Each row was made from one path, in order. Every step used is in the known rows, and no mark comes twice. Write each row's path.
In the rows, 100 means zero.
Known rows
novab marof: [ 83, 101, 117, 108,  95, 121, 121, 114, 106, 118, 106, 101, 122, 138,  53,
 149,  83, 100, 114,  88,  95, 112,  78, 134, 112,  97,  97,  88,  99,  89,
 102, 120, 134,  68,  87, 116,  89,  99,  87, 103, 100, 103,  90,  74]
tinu kifom: [125, 119,  90,  96, 106,  89, 114,  95, 108, 103,  80,  92,  90, 102, 103,
 120, 115, 100, 116, 106, 105, 120,  79, 109, 135,  99,  95,  74,  84, 103,
  90,  94,  83,  94,  98,  84,  82,  90,  59,  77,  81,  73,  76,  80]
novab marof busila seme: [101,  74, 113, 113,  96, 154, 151, 143,  83,  85, 115,  76, 117, 149, 108,
 132,  88,  77,  99,  90,  78,  81,  35,  82, 120,  76,  93,  89, 112, 104,
 104, 132, 137,  59, 116, 132,  78,  95,  89, 116, 139, 165, 102,  66]
tinu kifom supu: [ 81, 118,  55,  94,  92,  76, 118,  74, 105,  91,  92, 105, 108,  99,  63,
 127, 124,  84,  88,  98, 117, 129, 107,  96, 102, 112,  98,  75,  80,  95,
  88,  95,  69, 122,  79, 112,  96, 101,  76,  86,  69,  94,  79,  65]
busila marof: [ 90,  87, 130, 101, 111,  95, 113,  84, 101,  93,  95, 104, 108, 122, 118,
 129, 115,  97, 137,  91,  99, 106,  57, 110, 126,  70,  73, 103, 102,  75,
 101,  89, 155,  91,  98, 100,  87,  92, 103, 112, 127, 105,  96,  92]
sege marof busila seme kifom fenu: [ 48,  58, 103,  86,  91, 129, 119, 151,  49, 108,  93,  74,  82, 105, 126,
  49, 114,  66,  76,  92,  89,  75,  78,  80,  48,  80,  92, 100, 115,  97,
 109, 132,  99,  76,  76, 129,  88, 115, 113, 102, 137, 124,  63, 101]
kifom reroz lemot: [138,  94,  92, 118,  93,  69, 100, 108, 126, 107, 102, 101, 113,  79,  90,
  93, 101,  98, 101, 162,  93,  83, 108,  93, 117,  79, 105, 126,  87, 106,
 120,  80, 133, 118,  99, 117, 135,  93, 135,  83,  63,  86, 100,  83]
gulo supu lemot: [122,  96,  88, 123,  69,  56,  75,  56, 119,  81, 119, 130, 113, 109,  12,
  94,  86,  87,  95,  69, 108, 122,  92, 126, 118,  71, 111, 133, 134, 100,
  85,  73, 108, 106, 112, 107, 102,  96,  95,  68,  92,  99, 102, 138]
reroz kifom supu: [ 67, 119,  48,  98, 101,  73, 103,  83,  94,  78, 106, 111, 109,  95,  45,
 104, 124,  80, 102, 102, 106, 125, 133,  98,  75, 118,  93,  73,  86,  84,
 107,  93,  80, 114,  78, 104,  95, 100,  91, 111,  84,  93, 106, 100]
supu lemot reroz kifom: [127, 102, 118, 100, 126, 100,  74,  92,  89, 107, 126, 100,  97,  67,  90,
  75,  86, 113, 108,  85, 102,  89, 114, 109,  90, 121,  83, 103, 110,  89,
 106,  86,  87, 104, 109,  68, 118,  93,  93, 103,  98,  71, 120, 115]
seme kifom tinu: [101, 119,  89,  73, 109, 121,  94, 140, 117,  93,  53,  91,  81, 107, 133,
 118, 129,  96, 131, 111, 106, 110, 128, 109,  86, 120, 113,  82,  90, 122,
  86,  92,  80,  59, 107,  85,  71, 110,  74, 106, 106,  87,  84, 121]
fenu kifom reroz lemot: [143, 111,  83, 110, 101,  84,  86, 129, 114, 123, 108, 101, 113,  84,  96,
  91, 117, 127, 108, 171,  95,  83, 120,  92,  94, 104, 105, 135,  83, 120,
 131,  83, 118, 106,  92, 100, 121,  90, 135, 105,  66,  81, 104,  88]
supu gulo: [ 96, 130, 106,  83,  82,  61, 110,  76,  86,  88,  66, 106,  71,  89, 128,
 117,  66, 114,  99,  87,  86, 130, 102, 136, 178,  96, 109,  58, 105, 102,
  95, 105, 125,  78, 121,  88,  86,  81,  55,  93, 115,  90, 125, 101]
marof sege: [119, 140,  83, 105,  81,  75, 108, 119, 103,  98,  75,  90,  97, 123, 150,
 110,  99, 112, 121,  95,  90, 111,  72,  88, 130,  72, 128,  85, 104,  88,
 106, 111, 110,  84,  98,  92,  84, 101,  69, 108, 114, 100, 121, 115]
luni kifom reroz: [116,  78, 103, 104,  98, 101,  96, 107,  94, 133,  69, 106, 106,  93, 106,
 101, 108, 126,  96, 156, 111, 100, 118, 113, 111,  99, 107, 129,  67, 127,
 117, 109,  92, 110,  84,  99,  89,  93, 120,  92,  53,  73,  77,  84]
kifom fenu: [ 79,  91, 104,  89,  93,  78, 113, 103,  90, 119,  88, 100,  77,  96,  67,
  91, 108,  55,  90, 102,  86, 101, 106, 104, 103,  87, 109,  74,  93,  97,
  95, 113, 121, 102,  90, 130, 121, 109, 113,  93,  66,  86,  70, 100]
busila marof novab: [ 94,  74, 114, 120, 109, 114, 113, 121, 143,  99,  52, 111, 117, 166, 129,
 139, 105, 116, 141,  87,  79, 115,  75, 104, 125,  60,  64,  62, 116,  65,
  99,  84, 145,  91, 112, 121,  93,  90, 128, 124, 115, 113,  99, 109]
gulo supu: [ 88, 126,  93, 107,  82,  49,  89,  63, 131,  58, 110, 108,  97, 130,  31,
 117, 110,  76,  91,  92, 109, 146, 101, 109, 133,  85,  99, 107, 107,  83,
 102,  86,  95,  98, 100,  98,  74, 105, 107,  74,  94,  96, 100, 145]
seme kifom reroz: [ 78,  91, 107,  84, 100,  95,  92, 100,  89, 115,  74,  76,  95,  90, 128,
  91, 112, 107,  91, 150,  92, 101, 132, 100, 105, 104,  95, 111,  88,  97,
  97, 122,  65, 102,  97,  89,  93, 116,  98,  82,  83,  72,  74,  80]
kifom tinu: [135, 116,  88,  82, 104, 104, 108, 133, 138,  91,  64, 106,  82, 111, 111,
 140, 115,  86, 130, 113, 105, 110, 115, 101, 130, 115, 124,  81,  82, 123,
  90,  87, 116,  80, 122, 100,  94, 102,  85, 110,  84,  98,  99, 111]
seme busila: [143, 110,  94, 102, 100,  87, 107, 101, 103,  86,  89,  85, 108, 115,  97,
 140,  98,  54, 118, 113,  91,  81, 118, 115, 114,  64,  97,  81,  97,  89,
  87, 108, 120,  75, 124,  87,  69, 129, 100,  67, 114,  94,  89, 147]
tinu kifom supu lemot reroz: [112,  97, 116, 101, 108,  90,  90,  62, 100, 111, 128, 107, 108,  71,  81,
 100,  76, 106,  71,  71, 120,  89, 102, 101, 105, 121,  88, 113, 110, 100,
  78,  89,  72, 138, 108,  96, 140, 110,  94,  83,  76,  93,  98,  72]
reroz lemot supu: [ 87, 111, 110, 135,  96,  95, 113,  44, 139,  47, 118, 119,  93,  95,  64,
  93,  87,  88, 113,  79,  91,  97,  80, 110,  95,  76, 121, 113,  99,  96,
  87,  75, 126, 109, 109,  92, 116,  91, 119,  93,  93, 104, 110, 111]
gulo supu lemot reroz: [119, 102, 140, 108, 100,  73,  72,  57, 118,  91, 141, 109, 101,  91,  61,
  95,  67, 101,  73,  67, 115, 102, 100, 108, 121, 102,  91, 135, 126,  93,
  88,  83,  91, 123, 119,  88, 125, 110, 114,  76,  89,  94, 110, 125]
luni kifom: [110, 106, 103, 117, 101, 102, 100,  99,  91, 112,  64, 119, 100, 117,  86,
 107, 116, 117, 124, 108, 115, 105,  95, 139,  99,  87, 105, 112,  87, 135,
 110,  87, 103,  68,  76,  88,  58,  84, 103,  96,  72,  71,  79, 120]
marof kifom: [102, 134,  96, 111,  90, 106,  99,  99, 109, 121,  86, 102,  89, 144, 126,
  97, 125, 117, 122, 117,  87, 121,  82, 102, 119, 111, 128,  77,  91, 106,
 111, 107,  88,  86,  74,  90,  70,  86,  84, 103, 104,  98, 115, 103]
novab marof busila seme kifom reroz: [ 73,  63, 113,  89,  99, 151, 118, 140,  72, 120,  95,  60, 118, 111, 136,
 101,  99, 109,  79, 139,  86,  83,  92,  80,  87, 100,  88, 113,  96, 101,
 107, 149,  81,  84, 100, 116,  83, 110, 101, 100, 120, 125,  78,  52]
seme kifom fenu: [ 43,  94, 107,  83,  98,  92, 101, 109,  69, 122,  78,  86,  76,  93,  91,
  68, 123,  66,  90,  99,  90, 100, 121, 108,  60,  93,  99,  76, 103,  98,
  90, 120,  84,  80,  76, 116,  98, 118, 103,  86,  88,  72,  55, 109]
seme kifom supu lemot: [ 78,  92,  66, 114,  76,  78,  88,  62,  83,  99, 100, 119, 119,  92,  46,
  84, 100,  89,  93,  74, 103, 101, 116, 123,  67,  90, 107, 112, 129, 107,
  71,  87,  76, 104,  91, 111, 107, 108,  76,  79,  94,  94,  84,  97]
busila seme kifom: [ 55,  92, 117,  96, 112, 120, 118,  97,  68,  70,  98,  71,  82, 105, 136,
  78, 122,  81, 114,  97,  79,  97,  82, 110,  99,  97,  75,  91, 117, 103,
  94, 109,  69,  51,  93,  81,  54,  95,  66,  94, 127, 109,  70, 107]
seme busila marof kifom supu: [ 72, 108,  65, 106,  89, 108, 103,  85,  95, 114, 110, 111, 132, 134, 108,
 121, 133,  98, 105, 100, 111, 114,  96,  84,  63, 102,  98,  91,  84,  79,
 108, 108, 101, 122,  63, 118,  74, 106, 118, 109, 134, 128, 110, 100]

Write each row's path
[106, 117, 101, 103,  92,  90, 107, 118,  93, 105,  84,  96, 113, 126, 176,
 114, 109, 129, 139,  82,  99, 108,  42,  79, 116,  60, 101, 101, 107,  70,
 114, 106, 142,  91,  90,  97,  82,  93,  86, 127, 150, 113, 122, 106]  busila marof sege
[ 84,  70, 108,  90, 100, 128, 112, 126,  75, 103,  84,  59, 100, 101, 155,
  86, 109,  98,  82, 146,  82,  80, 101,  72, 104,  95,  90, 110,  95, 105,
 103, 136,  70,  95, 112, 103,  83, 112,  98,  93, 111, 116,  80,  70]  marof busila seme kifom reroz
[ 79,  85, 105,  87, 107,  84,  69, 100,  84, 124, 135, 106,  90,  66,  45,
  52, 100,  83,  69,  79, 110, 105, 125,  94,  53, 114,  90,  98, 104,  84,
 109, 101,  88, 126,  85, 112, 135, 102, 130,  95,  84,  77,  94, 129]  gulo supu lemot reroz kifom fenu
[103,  70,  92, 122,  87, 101, 109, 147, 144,  88,  52, 115, 102, 164, 115,
 110,  82, 116, 123,  91,  83, 107,  88, 108, 118,  68,  86,  81, 120,  70,
 111,  90, 125,  88,  98, 110,  93, 100, 124, 110, 114, 110, 101, 124]  sege marof novab
[137, 119,  70,  76, 118, 114,  92, 148, 124,  95,  71, 105,  85,  94, 110,
 118, 127,  98, 142, 116, 107, 114, 130,  98,  95, 129, 115,  71,  76, 113,
 106,  81, 103,  80, 111,  84,  86,  90,  80, 125,  95,  85, 110, 124]  reroz kifom tinu
[130,  95, 149, 107, 111,  90,  88,  67, 105, 107, 123, 103,  95,  81,  91,
  98,  63, 102,  89,  78, 101,  77,  95, 112, 131, 103,  94, 120, 122, 101,
  82,  89, 102, 114, 126,  84, 136, 110,  97,  82,  84,  88, 108,  97]  supu lemot reroz
[114,  61, 104, 110,  87, 129, 142, 146,  81,  62, 108,  80,  97, 136, 138,
  98,  90,  74,  99,  96,  84,  71,  29,  70, 127,  66,  95, 115, 119,  99,
 116, 116, 135,  71, 115, 113,  77, 100,  97, 115, 153, 165, 108,  91]  sege marof busila seme
[ 71,  96, 109,  99, 103, 136, 122, 123,  68,  72,  84,  61,  92, 127, 147,
  87, 120,  79, 105,  95,  80,  83,  71,  89,  90,  82,  86,  87, 121, 108,
  93, 122,  78,  45, 111,  95,  51, 109,  75,  98, 146, 124,  85, 103]  marof busila seme kifom
[141, 111,  88,  79, 120, 110,  62, 131, 134,  95, 110, 112,  96,  78,  87,
 100, 104, 112, 111,  90, 128, 114, 133,  93,  81, 141, 104, 104,  91, 107,
 104,  71,  86, 108, 119,  82, 108,  94, 101, 113, 102,  88, 122, 138]  gulo supu lemot reroz kifom tinu
[116, 109, 111, 101, 119,  89,  61,  83, 101,  95, 138, 107, 102,  75,  60,
  74,  89, 114,  95,  78, 114, 108, 118, 106,  83, 119,  79, 112, 112,  82,
 111,  82,  77, 114, 105,  69, 109,  93, 105,  97, 103,  74, 123, 135]  gulo supu lemot reroz kifom
[127, 114,  92, 101,  93,  98, 103, 127,  90, 106,  87,  88, 127, 125, 181,
 127, 106, 114, 137,  87, 100,  90,  56,  80,  96,  46,  98,  99, 102,  68,
 110, 113, 146,  88, 100,  93,  69, 110,  97, 111, 170, 118, 118, 134]  seme busila marof sege
[105,  95, 124, 105, 104,  83,  91,  56, 104, 103, 131, 110, 107,  78,  73,
 103,  67,  94,  71,  74, 110,  85, 109, 104, 108, 113,  93, 119, 118,  97,
  81,  89,  88, 136, 113, 102, 144, 117, 107,  89,  79, 101, 109,  85]  kifom supu lemot reroz
[144, 136,  78,  72, 113, 120,  89, 158, 121, 107,  73, 107,  81, 118, 120,
 137, 134, 121, 138, 125, 109, 110, 132, 101, 100, 146, 123,  90,  76, 140,
 102,  89,  98,  66, 113,  80,  77,  97,  85, 139,  90,  93, 104, 119]  fenu kifom tinu
[ 91, 101, 101, 131,  93, 116, 101,  58, 138,  83, 119, 115, 101,  93,  96,
  75,  93, 121,  98, 115,  91,  99,  90,  88,  88,  95, 133, 125,  82, 100,
 103,  93, 103, 137,  93,  97, 122,  87, 134,  99,  90, 108, 118,  90]  marof kifom reroz lemot supu
[150, 106,  95,  77, 127, 125,  75, 139, 124, 108,  98, 107,  91,  72, 117,
 103, 100, 114, 123,  97, 115,  95, 132,  96,  88, 141, 106,  92,  88, 117,
  99,  78,  97,  99, 122,  79, 115,  94,  91, 122,  96,  86, 119, 120]  supu lemot reroz kifom tinu
[ 63, 119,  80,  92, 116,  81,  96,  79,  93,  85, 123, 100, 104,  79,  67,
 103, 109,  89,  84,  97, 113, 113, 136,  88,  74, 137,  80,  80,  86,  77,
 108,  96,  67, 127,  83,  93, 112, 109, 105, 112,  86,  92, 112,  95]  lemot reroz kifom supu
[ 90,  93, 109, 128,  96,  98, 109,  52, 138,  65, 119, 114,  98,  79,  74,
  88,  82,  99,  97, 108,  92,  92,  96,  94,  98,  85, 122, 129,  84,  97,
  92,  88, 116, 135, 110, 100, 131,  95, 134,  91,  80, 101, 108,  88]  kifom reroz lemot supu
[133, 105,  85, 123,  88,  93,  91, 117, 127, 131, 104, 102, 114,  96, 117,
  75, 115, 123, 104, 168,  91,  91, 101,  83, 103,  93, 119, 121,  80, 110,
 133,  86, 116, 121,  77, 114, 123,  82, 136,  90,  75,  94, 114,  81]  marof kifom reroz lemot
[108, 109, 117,  98, 108,  91,  78,  73,  91, 114, 136, 110, 106,  84,  76,
  99,  81, 116,  75,  81, 112,  85, 120, 102,  90, 134,  92, 124, 114, 110,
  88,  92,  76, 126, 107,  90, 133, 114, 107, 107,  81,  98, 111,  90]  fenu kifom supu lemot reroz
[106,  89, 122, 113, 104,  97,  84,  64,  91, 116, 121, 121, 112,  77,  72,
  93,  75, 114,  74,  76, 123,  83, 110, 114,  84, 114,  93, 133, 111, 117,
  90,  85,  83, 127,  96, 100, 128, 106, 117,  92,  70,  93, 100,  93]  luni kifom supu lemot reroz
[ 92,  80, 113,  86, 116,  97,  82, 109,  73, 137, 122, 102,  86,  58,  71,
  54,  97,  84,  84,  87,  99,  85, 125,  97,  60, 114,  93,  86, 103,  91,
 106, 105, 100, 119,  91, 111, 143, 102, 117, 103,  77,  73,  90, 108]  supu lemot reroz kifom fenu
[ 80,  83, 100, 100,  95, 100, 104, 114,  74, 140,  72, 117,  86,  96,  71,
  79, 120,  86,  94, 103, 108,  99, 107, 120,  67,  88, 108,  94,  85, 127,
 108, 107, 112,  91,  63, 127,  95,  95, 127,  96,  56,  74,  59, 113]  luni kifom fenu
[117,  84, 108, 112,  99, 126, 147, 124,  90,  63, 103,  74,  96, 137, 128,
 114,  99,  63, 102, 100,  73,  78,  44,  72, 144,  71,  98,  86, 114, 110,
  99, 118, 127,  67, 133, 119,  79,  97,  86, 109, 128, 154, 105,  88]  marof busila seme
[ 89,  82, 124, 104, 105, 122,  99,  85,  78,  93, 129,  85, 111,  88, 110,
  85,  76,  93,  61,  66, 104,  68,  92,  81,  80, 108,  85, 119, 131, 105,
  81, 108,  72, 114, 120, 108, 122, 118, 103,  95, 119, 131, 106,  81]  marof busila seme kifom supu lemot reroz
[ 60, 133,  85,  72,  98,  67,  96,  71,  73,  89,  97, 107,  85,  60, 113,
 101,  70, 122,  73,  79, 107, 132, 136, 115, 123, 135,  89,  55,  96,  86,
 108, 106,  88, 114, 103,  89, 103,  85,  71, 113, 115,  93, 140,  91]  lemot reroz kifom supu gulo
[135, 119, 100,  69, 135, 123,  85, 148, 126,  99,  90,  96,  82,  83, 127,
 115, 112, 109, 125, 111, 113, 104, 135,  89,  94, 148, 101,  79,  76, 108,
 109,  84,  91,  93, 116,  73, 103,  98,  94, 126,  95,  83, 118, 118]  lemot reroz kifom tinu
[ 66, 100, 107, 102,  85, 119, 116,  76,  84,  63,  91,  94,  86,  69, 159,
  73,  55, 130,  71,  84,  84, 100,  88,  98, 113,  87, 113,  96, 105, 107,
  96, 117, 111, 101, 130,  99,  97,  78,  92, 102, 151, 130, 132,  83]  marof busila seme kifom reroz lemot supu gulo
[ 91,  93,  91,  83, 100,  90, 114, 112,  89, 132,  85,  94,  78,  85,  84,
  91, 120,  72,  88, 102, 102, 109,  96,  99,  95,  96, 104,  66,  82, 101,
  93, 111,  97, 111,  78, 123, 114, 100,  92,  84,  62,  75,  56,  78]  tinu kifom fenu
[111,  81,  63, 122,  76, 107,  87,  73,  90, 126, 117, 130, 143, 113,  78,
  98, 104, 101, 105,  79, 110,  93,  92, 105,  63,  79, 109, 117, 114,  96,
  89,  92, 113, 124,  83, 121,  99, 100, 106,  94, 129, 125, 109, 104]  seme busila marof kifom supu lemot
[ 86,  66, 121, 104,  97, 125,  96, 101,  70,  92, 133,  92, 112,  89, 119,
  71,  67, 103,  59,  63, 113,  59,  81,  80,  68, 104,  82, 143, 133,  97,
  95, 107,  81, 115, 105, 105, 120, 122, 111, 101, 137, 137, 108,  84]  sege marof busila seme kifom supu lemot reroz
[ 77,  94, 108, 133,  92, 140, 104,  72, 135, 101, 133, 117, 117, 102,  81,
  89,  83, 134,  96, 105,  95, 102,  81,  96,  69, 102, 128, 127,  79,  94,
 107, 106, 111, 129,  80, 109, 121,  83, 137, 105,  98, 115, 115,  70]  novab marof kifom reroz lemot supu
[ 73,  79, 131, 101, 112, 110,  95,  63,  79,  95, 142,  94, 104,  70, 103,
  78,  76,  94,  68,  67, 104,  76, 101,  98,  88, 118,  75, 123, 127, 101,
  81,  97,  63, 118, 104,  95, 125, 109,  95,  91, 101, 117,  94,  84]  busila seme kifom supu lemot reroz
[120, 108,  95,  82, 106,  95,  87, 120,  94, 128,  92,  90,  95, 101, 111,
 111, 116, 131,  99, 167,  96, 101, 136,  93, 118, 129, 105, 115,  72, 115,
 115, 120,  81, 108, 102,  83,  97, 104, 105, 115,  69,  83,  95,  80]  fenu kifom reroz
[ 67, 145,  65,  73,  81,  63, 100,  80,  68,  96,  82, 117,  84,  89, 107,
 119,  89, 133,  82,  90, 103, 139, 134, 123, 128, 133, 108,  65,  94, 110,
 103, 108,  94,  95, 100,  94,  82,  85,  64, 122, 111, 102, 129,  91]  fenu kifom supu gulo
